Known rows, with every step that occurs:
T, K, Z, X, E, R: [-43 -60 -43 -83   4   8   9  -1  47 -13  20 -25 -21 -14  46 -58  18  40
  27   6  25   9  50  38  14]
T, K: [-17 -40   7  -4 -30  24 -12  14  38   6  20  -7   2  22  17  11  37  22
   6   6   5  16  21   6  21]
E, R, D, X, T, K: [ 13 -10  -3  28  -5  16 -33  38  20   6  16  33  -3   7  69  24  58  19
 -15  12  36  36  55  12  14]
D, R, E, X, Z: [-51 -62  16   8   2   3 -43  -1   6  33  15 -13  68  12  10   1 -28  74
  39 -25  40  80  32 -32 -14]
T, K, Z, X, E: [-56 -55 -14 -60 -19  32  14  -1  43   2  35 -41  -9  11  29 -40  15  26
  18  -7  31   5  41  18  21]
D, X, E, R: [ 26 -15 -57 -29  -6  49  -8  23 -20 -40  13  25 -15 -16  35 -38 -11  25
  14   3  -3 -13   6  11  -5]
K, Z, X, D, R, E: [-84 -71  -8 -69  43  -2  -6 -47  37  27  33 -37  63  -9  12 -51 -10  22
  32 -58  25  51  49 -11  21]
R, D: [-39 -29  17  14 -17  21 -25  21 -19 -23   3  29  -7  16  19   5  21   0
 -11  23  -8  19  27   1  24]
R, E, X: [-13 -48  16 -10  20  13 -24   2   4  -6  18   3  31 -13 -12  -7 -42  77
  38 -28  33  28  24 -17   2]
W, R, D, X, T: [  4  12   9  46 -12  47 -18  21 -15  20  21  40   4  19  40  50  11 -21
 -32   4  20  53  39 -27  58]
X, D, R: [-60 -67   3 -13   5  31 -25 -15  14  15  22 -13  51  12   4  13  30 -10
   5 -25 -25  16  15 -27  27]
R, W, X: [-39 -26   4   0   0  61  -1  33  14 -10  24 -32  27 -15 -43  14 -11  40
  27   2  15 -11   8 -15  23]
E, X: [-36 -42  13  17   9  37 -10  18   2 -16  12  -2  15   4  -6  18 -23  47
  18 -13  11   9  25 -21  21]
W, R, D, X, Z: [-11  -2  10  30 -35  35 -28  16 -10  14  -3  44   1  46  51  32  -2 -16
 -19  28   6  63  27  -5  36]
T, K, Z, X: [-65 -43   6 -37  -5  15  18  -3  60  13  11 -35  -2  21  30 -25  12  15
  22 -12  40  33  53  21  34]
X, E, R: [ -3 -47 -46 -47  -2  33 -10  25  -9 -43  10  14 -18 -28  15 -34   5  29
  19  19 -17 -10   1  20  -4]
E, X, T, K, Z: [-56 -55  15   7  20  28  -9  19  47  28  42 -61  14   3  30  41  16  56
  20 -34  68  22  70   1  27]
W, R, E, X, Z: [-25 -52  16  -6   0   7 -27  -3  22  26   8   8  33   9   0  21 -54  62
  28  -4  30  70  25 -22  11]
T, K, Z: [-35 -47  -3 -37 -13  20   3   2  45  15  21 -44 -10  22  40  -1  24  22
  11 -12  30  10  44  28  23]
D, X, T: [  6   8  -7  49  -5  61 -13  41   3 -11  16   2  21   2  17  24  -5  -4
   6 -22  36  29  15 -14  25]
Z, X: [-49 -26   7   0  -3  32  10  14  28 -29  -8   9   9   2  -9 -29 -21  -2
  21   1   9  35  21 -12  36]
K, Z, X, E, R: [-48 -49 -54 -72  23  19  13   6  14 -43   6 -13 -23 -26  23 -70 -20  30
  32   3  15   8  36  35   9]
W, X, T: [-49 -34  -3  51  14  64  10  53  14  -9  20 -14  -3 -18 -26  36   7  33
  15 -21  37  26  -1 -23  41]
X, Z: [-44 -35   9  15 -26  41 -22  38  17 -18 -10  -5  12  15  13   5 -14   7
  19  15   8  46   3   9  -1]
R, E, X, Z: [-38 -54  18  11   2  11 -37  19  11  -2   6  -6  40  -3  -1   2 -52  79
  41 -14  42  54  20  -8 -19]
K, Z, X, D, R: [-108  -66   -8  -45   29   22    3  -35   38   15   24  -40   43   11
   22  -24    8  -10   17  -45    6   34   46  -15   40]
E, R, W: [  0 -24 -14 -34   7  33 -26  27  16 -33  -2 -11  33 -27  -5 -18 -11  20
  31  28  -3  -1  30  24  -5]
Z, X, E, R: [-29 -43 -35 -42   7  31   5  18   8 -47  -1  22 -12 -26   7 -57 -10  21
  25  15 -10  13   8   7  10]
E, R, W, X, T, K: [-19 -42  -9   4  15  38 -14  48  56  15  36 -37  19 -33 -11  35  38  62
  26   7  40  13  41   1  13]

Rows:
[-22 -36 -29 -20  22  45  -4  36  21 -21   8 -16  12 -38 -27  -5 -10  51
  36  15  13 -12  18   5  11] => E, R, W, X
[-18  -3   8  22  -8  32 -18  21  23  28  36 -19   2  30  76  23  46   6
 -19 -16  66  31  70  17  25] => R, D, X, T, K, Z
[-48 -30  24  28 -12  28   2  32  58   9  21  -9  20   3   4   9  29   6
   9  -4  39  55  38 -16  37] => Z, X, T, K
[-43 -45 -17 -30   6  11 -17  19 -14 -48  -3  52 -23 -17  22 -55  16  20
   1  35 -16  18  29  11  16] => Z, X, E, R, D
[-26 -27  10 -14 -13  39 -31   4   5  14  17 -36  71  12  -7   2   8   0
  16   8  -1  19  37 -23   7] => D, R, W
[ -5   7   9  28 -18  37 -24  19 -22 -17   9  44  -2  30  42   2  10   2
 -15   3   8  13  28  -6  20] => R, D, X
[-42 -43 -17  -4   6  41 -17  53  25 -17  -8 -23  25 -29 -17   0 -22  55
  43  28  23  19  11  19 -11] => E, R, W, X, Z
[  2 -58  22   2   7   7 -22  -7  41  57  45  -6  32   1   0  56   3  71
   9 -27  57  68  51 -36  40] => W, R, E, X, T, K
[-20 -39  16  25 -22  36 -17  34  42  12  29 -18  12   8  15  37  43  14
   8  -3  30  36  24  -2  26] => X, T, K
[ -1  -9 -13   8 -31  53 -25  20 -40 -26  25  37  -9  18  40 -15  11   7
 -20   8  -2  -6  15  -4   9] => R, D, X, E
[-37 -48  28  39  -2  31 -21  35  41  20  36 -23  27   4   9  61  25  52
  16 -23  49  28  45 -24  28] => E, X, T, K
[-16   0  -6  30 -31  50 -20  34   9 -14  -9   6  22  29  34   4 -31   5
  20  -2  24  41   1   8  -4] => D, X, Z
[-32 -57  11 -16  28   3 -22   4  50  35  53 -52  32 -11  23  18  -3  85
  32 -49  89  41  67   6   8] => R, E, X, T, K, Z
[-61 -74  17  -1  25  35 -25   4  16 -10  25  -4  29 -12  -9  27 -12  36
  20 -32  -4  -9  18 -23  31] => E, X, D
[-24 -65  28  13  12   3 -37  -5  35  62  56 -28  69   1   9  38  31  80
  16 -49  64  70  58 -44   9] => D, R, E, X, T, K
[-38 -39  -3  -5   0  31  -4  23  52  22  32 -57   2   6  34  23  33  18
   7 -19  57  30  51  22  26] => X, T, K, Z
[-29 -57  10 -10  18   7 -28 -16  -4  29  28  -5  60   2  -2   0 -16  67
  34 -42  26  48  41 -43   3] => D, R, E, X
[-89 -65   8 -13  13  29 -11 -18  32  10  14  -2  58  11  -2 -11  17 -15
  10 -26 -20  41  24 -38  40] => Z, X, D, R
[-66 -32  -3 -27  14  28  19   4  35 -22   1 -28   0   3  16 -36 -26   7
  29 -15  29  27  39  15  32] => K, Z, X
[ -9  -6 -12   7  -6  44  -1  18  45  25  37 -45  12  15  58  23  17  18
   4 -34  69  24  54  18  23] => D, X, T, K, Z
[-63 -39 -22 -53   0  40  19   3  12 -28  15 -34  -8  -9  13 -51 -21  15
  20 -11  21   5  28  11  19] => K, Z, X, E
[-42 -48 -15 -19 -12  71 -10  11  -9  15  52 -43  43 -17 -33   0  17  36
  17  -9   7  -9   9 -39   8] => D, R, W, X, E
[-28  -4  15  44 -32  36 -36  33 -12 -16  -6  34   4  39  53   4   0  -1
  -5  19  19  44  20   6   0] => R, D, X, Z
[-85 -75  -8   4  16  47  -5   2  13  30  37 -13  34   5 -17  26  34  26
   8 -43 -11  16   3 -46  43] => W, X, D, R
[ -8 -45   5 -22  11  10 -13 -16   4  24  22  16  25   0 -10  15 -41  62
  19 -20  22  41  32 -34  36] => W, R, E, X
[ -3  -1  22  51 -25  32 -31  34  15  19  34  19   9  28  54  39  59   2
 -23  -6  42  38  45  -7  29] => R, D, X, T, K
[-23 -37  -8  -9   7   6 -26  27 -16 -36 -15  48 -21  -3  33  -9  23  17
  -3  35 -15  19  29  25   9] => E, R, D
[-17 -49 -29 -30  -4  20 -32  23 -34 -46   7  43 -30 -17  29 -29  29  21
  -8  37 -25  -2  18  20  -2] => X, E, R, D
[-16 -32 -23 -60   6  39 -15  18  18 -47   9 -12  26 -42 -15 -59 -17  25
  33  35  -4  -7  32   9  -5] => Z, X, E, R, W
[-28 -38 -18 -19 -12  76 -10  31  -5 -19  37 -35  16 -31 -41  -3  -7  43
  21   5   7 -32  -2 -11  14] => R, W, X, E
[-74 -25  -3  -1  25  38  15  25  36 -14   7 -36  15 -12   7 -12 -19   0
  24 -25  56  47  45   7  32] => K, Z, X, T
[-11  -6 -13  21 -11  19 -39  37 -10 -27 -18  47  -7  19  65  -9   1  17
   4  36  14  44  27  26 -11] => E, R, D, X, Z
[  8   4 -16  37  16  27 -31  43 -15 -24   4  45  -3  -9  53  10  15   7
 -10   9  29  35  41   6  11] => E, R, D, X, T
[-77 -86  13   2  26  31 -32 -15  10  21  34 -16  59  11  -2  31  12  28
  12 -42 -11  14  33 -47  31] => E, X, D, R
[-65 -65  10 -42  22   5 -27 -34  31  18  22   2  70  -9  -8 -34  -1  20
  23 -43   4  58  29 -40  21] => Z, X, D, R, E
[  7  -3 -18   5   1  19 -23  24 -23 -28  -6  55 -13  11  56 -13   8  12
  -4  20   1  11  32  19   8] => E, R, D, X
[-21 -28  14   3 -21  17 -14   5 -15   8   6  44 -14  27  17  23  20 -16
 -26  32 -21  34  33 -10  55] => W, R, D
